What can hang from each mark
fazi: nuko vunif
tarin: fezu nuko pano runak telod
fezu: zadud
zadud: fezu
runak: tarin
pano: tarin
vunif: fazi telod
telod: tarin vunif

Every row comes from one small tree of marks. Brackets hold a mark, then the marks that hang from it, in alphabetical order. Every link used is in the known rows. Which tree was each row made from?
Known rows
[zadud fezu]: [ 24.2  39.8  -5.8 -10.6 -58.1  12.0  14.0 -20.2 -19.7  -5.1  18.3  15.4
  24.1  14.2  10.5 -26.4  22.5  20.9 -14.7  18.8  31.6]
[tarin fezu nuko telod]: [ -3.8  42.4 -28.8 -45.4 -29.3  -3.8  11.4  38.5  15.3   7.4   7.6  23.3
 -43.1 -12.9  -6.1  24.0 -18.6  29.7  25.4  26.2  13.6]
[tarin nuko pano]: [ 12.6  20.2 -10.3 -42.7 -18.7   1.7  20.8  53.7  -4.6  13.5  22.6  15.3
  15.7 -16.0   5.3  16.4  18.5   6.0   3.9  26.7  19.1]
[tarin nuko pano runak [telod vunif]]: [-30.3 -16.1  -0.5  -6.8  52.7 -15.2  -7.3  88.3  -5.3  36.6  -3.1  11.3
 -33.5 -19.1  17.5  11.8  26.5 -30.3  35.9 -14.9  18.1]
[vunif fazi [telod [tarin nuko pano]]]: [  0.6   0.6 -52.2 -10.0   4.3 -43.1 -33.0  -5.7  12.2  38.5 -12.0  63.2
   2.9 -27.3   3.1  -7.6   6.3  27.4 -22.4  44.3   2.4]
[telod vunif]: [ 11.2  27.3  -9.0  26.9  21.8  11.6 -15.5 -16.1 -25.0 -13.5  31.7  21.6
   6.6  -8.2  14.3 -10.4  38.2  -0.4 -33.2   8.5  40.8]
[tarin pano runak]: [ -1.5   6.7   5.0  -8.3   1.3  -5.3  20.5  21.3  -0.1  17.1  19.5   7.6
  10.2 -18.3  15.2  -2.9  50.6 -19.5  10.0  20.0  37.5]
[fezu zadud]: [ 36.4  42.6   0.1   3.8 -18.2  35.7  16.5 -25.6 -34.8 -31.9  24.9  17.8
  37.5 -14.6  21.2   1.9  74.8  17.5 -19.6  34.3  51.2]
[telod [tarin fezu pano] vunif]: [ 13.1  20.2   1.6  13.4  42.0 -37.6 -32.1  11.0 -29.8  -7.4  59.4  -2.6
  -6.7 -40.6  22.0  23.9  -6.8  -1.0 -14.3  -0.2  15.2]
[tarin telod]: [ -3.5  37.5 -23.0   7.2 -16.8  17.9   5.9 -12.3  13.0  -9.8  18.1  41.9
 -13.1   2.5  -3.4 -12.0  27.2  -1.3  -3.6  18.5  28.9]
[runak [tarin fezu nuko]]: [ 35.2  44.7   1.1 -42.3 -20.1  -5.7   0.6  -5.1   8.6   1.0  34.1  -5.9
 -25.8 -48.1   0.7  17.2 -32.6  26.3 -20.8  37.6  19.1]
[telod [tarin fezu]]: [ 29.3  44.6  -5.1  -2.7 -24.7 -25.7  -7.5 -56.7  -6.6 -17.9  38.2  16.5
 -18.0 -27.3  11.3   2.8 -10.8  24.7 -20.7  33.1  32.6]
[fazi [vunif [telod [tarin fezu]]]]: [ 12.6  61.8 -50.5   2.5 -23.0 -26.9 -56.9 -40.3  -2.3   3.1  25.1  34.1
 -42.6 -41.5   0.3 -23.4 -10.1  10.2 -37.0  38.1  26.6]
[pano [tarin nuko runak]]: [  9.0 -27.5   1.6 -41.9 -38.6 -43.5  25.3  12.7  -6.0  26.8 -14.2   4.0
 -27.8  -5.4  13.5 -16.0   1.2  -0.1  16.0  16.4  42.2]
[telod [tarin fezu] [vunif fazi]]: [ 18.7  18.5 -30.0  38.4  24.1 -42.7 -39.7 -53.9 -11.6   4.1  22.1  38.5
 -20.0 -31.7  31.3   1.1  -6.3  34.1 -41.1  17.4  23.8]
[tarin [fezu zadud] pano telod]: [  3.2  41.8 -17.2 -19.4   8.4  17.3  11.7  66.0 -15.8 -18.0  41.5   2.2
  12.1 -28.8  13.2  45.3  36.3   6.7  30.7  16.5  12.0]
[fazi nuko [vunif [telod [tarin fezu]]]]: [ 12.6  43.0 -82.6   0.2 -14.5 -19.6 -66.2  -5.4  -5.8   4.1  21.8  37.5
 -34.8 -20.7   4.8 -35.1 -21.0  15.2 -23.0  34.9  26.9]
[vunif fazi]: [ 17.6  26.9 -42.7  14.4 -27.0   4.1   6.6 -43.2  13.3  10.5   3.5  57.0
  16.4  -4.4  15.6 -18.4  39.8  29.8 -35.9  40.8  33.7]
[tarin fezu]: [ 16.8  52.9 -18.1 -18.0 -28.5   1.5  11.9 -12.7  -1.0 -12.3  33.7  12.1
  -6.5 -14.9   2.0  10.8   6.0  29.3  -8.8  36.4  33.4]
[tarin nuko telod]: [ -2.9  29.2 -22.7 -26.7 -26.4  10.3  11.4  19.4  12.7   6.8  -1.2  39.3
 -25.8  -0.9  -2.8  -0.9   8.8  10.7  10.6  21.8  22.2]
[fazi nuko vunif]: [ 25.8  36.3 -63.1  -2.8 -33.9  26.6 -18.2  24.9  -8.2   2.0  26.2  36.7
   0.5   2.3  19.4 -40.7  24.3  -7.5 -23.2  22.0  46.0]
[tarin fezu runak [telod vunif]]: [-27.1  15.4  -9.0  19.2  41.8 -15.5 -15.0  23.9  -0.4   9.8   7.8   6.5
 -55.9 -18.7  15.4   6.7  13.5  -7.7  22.7  -4.1  32.7]
[runak [tarin [fezu zadud] [telod vunif]]]: [ 19.7  41.4   6.9  25.1  58.2  20.9 -35.1   4.0 -26.9 -33.3  49.6 -10.6
 -15.1 -54.1  19.6  24.5  15.9  -2.8 -17.0   0.3  20.5]
[tarin nuko pano runak telod]: [-22.9  -4.1  -6.4 -33.8   4.3  -9.9  21.3  72.6  17.1  35.1  -9.0  18.1
 -27.3 -15.8   7.8   9.1  24.7 -18.5  44.2   9.9  19.4]
[pano tarin]: [ 20.3   4.3 -14.1 -10.5 -42.1 -20.7  12.4 -20.5 -13.3  -7.9  27.8  17.3
   4.5   2.4   4.1 -21.0   8.3   2.7 -16.6  14.8  33.7]
[tarin [fezu zadud] pano [telod vunif]]: [ -4.8  28.5 -11.0   9.0  55.9  12.8 -15.8  80.1 -37.7 -16.5  45.6  -6.0
   7.4 -34.0  23.8  49.3  40.0  -2.6  23.5  -7.1  10.3]

Write each row's tree
[ 15.7  10.6  12.2 -55.6  -2.4  -6.9  31.4  77.5 -28.7  14.7   7.7 -24.3
   3.9 -41.4  31.0  48.8  40.1  18.2  42.7  31.1  34.5] => [tarin [fezu zadud] nuko pano runak]
[ 21.3  -4.1 -22.6  23.8  17.7 -36.8 -32.7 -41.3 -14.0  20.0  -5.4  51.3
 -14.8 -23.5  33.2 -10.9   5.5  26.2 -41.2  15.4  25.3] => [telod [tarin nuko] [vunif fazi]]
[ 14.3  31.1 -76.9  16.2 -10.7  -5.2 -65.9 -22.5  -6.6   3.8  13.9  56.9
 -16.3  -8.9   6.4 -60.6   8.5  -5.4 -37.0  31.7  36.1] => [fazi nuko [vunif [telod tarin]]]
[  5.9  24.5 -60.0 -16.1 -16.9 -51.7 -34.5 -42.2  14.9  29.9 -18.8  55.9
 -32.5 -29.6   0.2  -1.6 -25.4  62.7 -23.6  56.4  10.1] => [vunif fazi [telod [tarin fezu nuko]]]
[-26.5 -46.9 -34.5  41.1  29.2 -49.6 -18.8   3.9   4.9  36.2 -18.6  40.5
 -41.0  -3.0  27.9 -29.1  15.2 -13.4   3.0 -16.5  24.0] => [pano [tarin runak [telod [vunif fazi]]]]
[  2.4  39.8  -5.6  22.5  48.9  -0.3 -40.5  -1.6   4.1 -13.5  50.0   1.2
 -41.0 -43.9   2.2   8.3 -20.2 -10.1 -23.4  -0.6  11.7] => [runak [tarin fezu [telod vunif]]]
[  3.0   3.2 -13.3   8.7  23.4 -17.5 -17.3  39.8 -44.9 -25.1  33.4  -8.3
 -17.7 -16.6  23.7  23.3   8.6   5.9  15.7 -14.2  19.4] => [pano [tarin [fezu zadud] [telod vunif]]]
[ -3.7   5.1 -31.1 -56.0 -44.1 -38.9  11.1  51.0   5.8  10.8   9.0   9.2
 -51.4  -6.9  -5.5  15.6 -48.7  22.0  32.7  10.2   4.6] => [pano [tarin fezu nuko telod]]
[  8.9  11.7 -53.4   0.4 -12.9 -36.5 -33.4 -60.8  12.9  28.2 -26.4  74.4
 -15.1 -19.4   2.1 -26.1   6.8  44.8 -37.0  53.5  19.3] => [vunif fazi [telod [tarin nuko]]]
[  5.7  34.3 -61.3  14.5  -6.1 -43.4 -42.1 -71.6  14.0  13.5   1.5  58.0
 -19.8 -28.2   0.6 -13.8  -6.6  51.5 -38.4  55.2  16.3] => [vunif fazi [telod [tarin fezu]]]
[ 14.1 -14.5 -22.1  14.5  37.9 -42.6 -30.6  13.2 -15.3  30.7  10.7  41.1
   2.0 -32.2  33.1   7.5   5.8  11.4 -26.5   6.3   9.9] => [telod [tarin nuko pano] [vunif fazi]]
[ -2.2  -7.7 -24.0 -36.5 -41.1 -26.0  12.3  30.8   4.1  10.9  -0.7  27.4
 -33.4   5.0  -4.0  -9.0 -19.1   3.6  18.1   5.6  13.5] => [pano [tarin nuko telod]]
[ 10.4   2.3  11.9 -42.7  -6.0 -53.5   8.4  30.1  -2.9  28.4  13.3  -6.8
 -33.8 -43.2  21.4  25.0 -15.6   8.2  26.1  23.8  24.7] => [telod [tarin fezu nuko pano runak]]
[  2.7  37.9 -88.7   0.5 -15.9  22.5 -48.0  18.7  -1.7   8.7  10.0  51.6
  -4.6   2.6  -0.6 -51.7  25.7  -1.7 -25.0  34.3  36.5] => [fazi nuko [vunif telod]]
[-14.1 -30.0  -7.3 -34.8 -28.7 -39.5  19.9  31.4  10.9  29.2 -22.0  16.2
 -53.9   0.7   6.9 -15.1  -7.2  -9.2  37.7   3.4  27.3] => [pano [tarin nuko runak telod]]
[ 37.0  45.0  -4.1 -48.3 -31.1  13.9  22.0  24.4 -29.9 -13.9  14.8  -2.3
   5.2 -27.9  21.2  38.8  24.8  49.1  11.5  41.3  37.4] => [tarin [fezu zadud] nuko]
[ 47.6  36.3   9.4 -31.9 -25.2 -13.3   3.3 -19.8 -36.6 -18.8  17.5   1.6
  -6.8 -38.3  27.2  30.1   8.1  44.5  -2.7  38.9  38.2] => [telod [tarin [fezu zadud] nuko]]
[ 30.2  21.2   6.1 -36.8   1.2   2.9   3.8  27.6   5.0   9.4  41.7   1.1
   9.3 -45.9   1.5  11.1  -1.8  -9.1 -20.1  25.9  11.0] => [runak [tarin nuko pano]]
[-25.7  17.1 -14.1 -18.1  10.8 -17.9  15.0  63.3  17.0  20.2  18.6   3.2
 -33.7 -23.7   5.8  21.6  12.5 -11.8  42.8  12.5  14.4] => [tarin fezu pano runak telod]
[  5.9  17.0  -0.7   9.6  43.3   6.6 -33.3  10.3   2.5   1.6  24.8  16.4
 -35.6 -36.6   4.2  -2.9  -9.2 -15.7 -22.9  -3.7  14.9] => [runak [tarin nuko [telod vunif]]]
[ -3.1  19.1  -1.9 -25.7  -0.7 -20.4  20.9  41.0   0.2  17.7  26.0  -9.9
  -7.4 -29.3  13.2  21.3  19.8   0.0  23.9  24.6  29.1] => [tarin fezu pano runak]
[ 12.0  15.5 -18.5 -18.5 -25.4 -12.9  10.7  24.8 -24.0 -23.1  26.9   0.9
 -11.8 -13.5  12.3  20.2   6.9  18.0  22.4  10.5  21.2] => [pano [tarin [fezu zadud] telod]]
[ 37.2   7.7  -6.2 -58.9 -45.5 -22.8  23.3  35.7 -39.4 -11.4  16.4 -15.2
  -0.8 -20.9  19.1  32.2  -3.1  42.6  17.6  25.6  29.1] => [pano [tarin [fezu zadud] nuko]]
[  4.9  26.4  -2.6  41.5  53.7  14.1 -39.2 -19.9   2.1 -15.4  42.7  18.1
 -23.1 -34.3   3.3 -15.2   8.4 -27.1 -36.7  -6.6  19.1] => [runak [tarin [telod vunif]]]
[  4.5  15.3 -27.5  -8.4 -16.7 -35.2 -41.2 -26.6   1.0  37.0 -23.9  40.9
 -57.6 -38.0  12.1 -41.8  12.3  -9.8 -17.7  31.9  44.2] => [fazi [vunif [telod [tarin nuko runak]]]]
[ 11.3 -22.3 -54.3  41.5  55.6 -28.4 -47.2  14.4 -20.1  16.3  28.0  47.8
  23.4  -8.3  37.8 -19.1  13.7   2.0 -27.7   1.5  14.8] => [telod [tarin pano] [vunif [fazi nuko]]]
[-14.1  39.7 -24.4  15.7  27.6  -0.9 -23.0  22.7  -5.4  -9.9  30.8  17.2
 -35.7 -14.7   5.1  14.8   2.3   7.1   2.1  -1.1  18.4] => [tarin fezu [telod vunif]]
[ 53.2  45.6  13.3 -40.1 -10.9  14.4   5.0   1.7 -20.4 -19.1  33.6 -18.6
   0.9 -57.4  16.5  33.2   4.0  33.4 -14.7  40.3  29.3] => [runak [tarin [fezu zadud] nuko]]
[-25.3   2.8  -3.1  37.8  46.1  -0.5 -14.6   3.2  -3.9   8.3   0.8  24.6
 -37.7  -7.3  16.8 -17.8  43.6 -26.1   7.5  -8.1  42.2] => [tarin runak [telod vunif]]
[  5.8  -6.9  -6.0 -25.8 -32.0 -49.8  19.2  -0.2  -6.0  10.9  12.8  -9.6
 -34.4 -12.7  12.6  -4.4 -10.9   8.5  18.2  17.9  39.1] => [pano [tarin fezu runak]]
[ 21.2   1.5  19.5 -13.1 -19.5 -33.5   8.0 -44.8  -3.2  16.9 -11.9  22.0
 -33.1 -23.7  20.9 -18.6  13.3   3.5  -3.3  27.9  48.6] => [telod [tarin nuko runak]]
[ 11.8  43.6 -14.9 -41.7 -20.8  17.6  14.9  44.8 -13.3 -11.7   6.5   9.8
 -17.8 -21.1  12.5  39.1  17.4  37.1  30.8  28.9  24.3] => [tarin [fezu zadud] nuko telod]
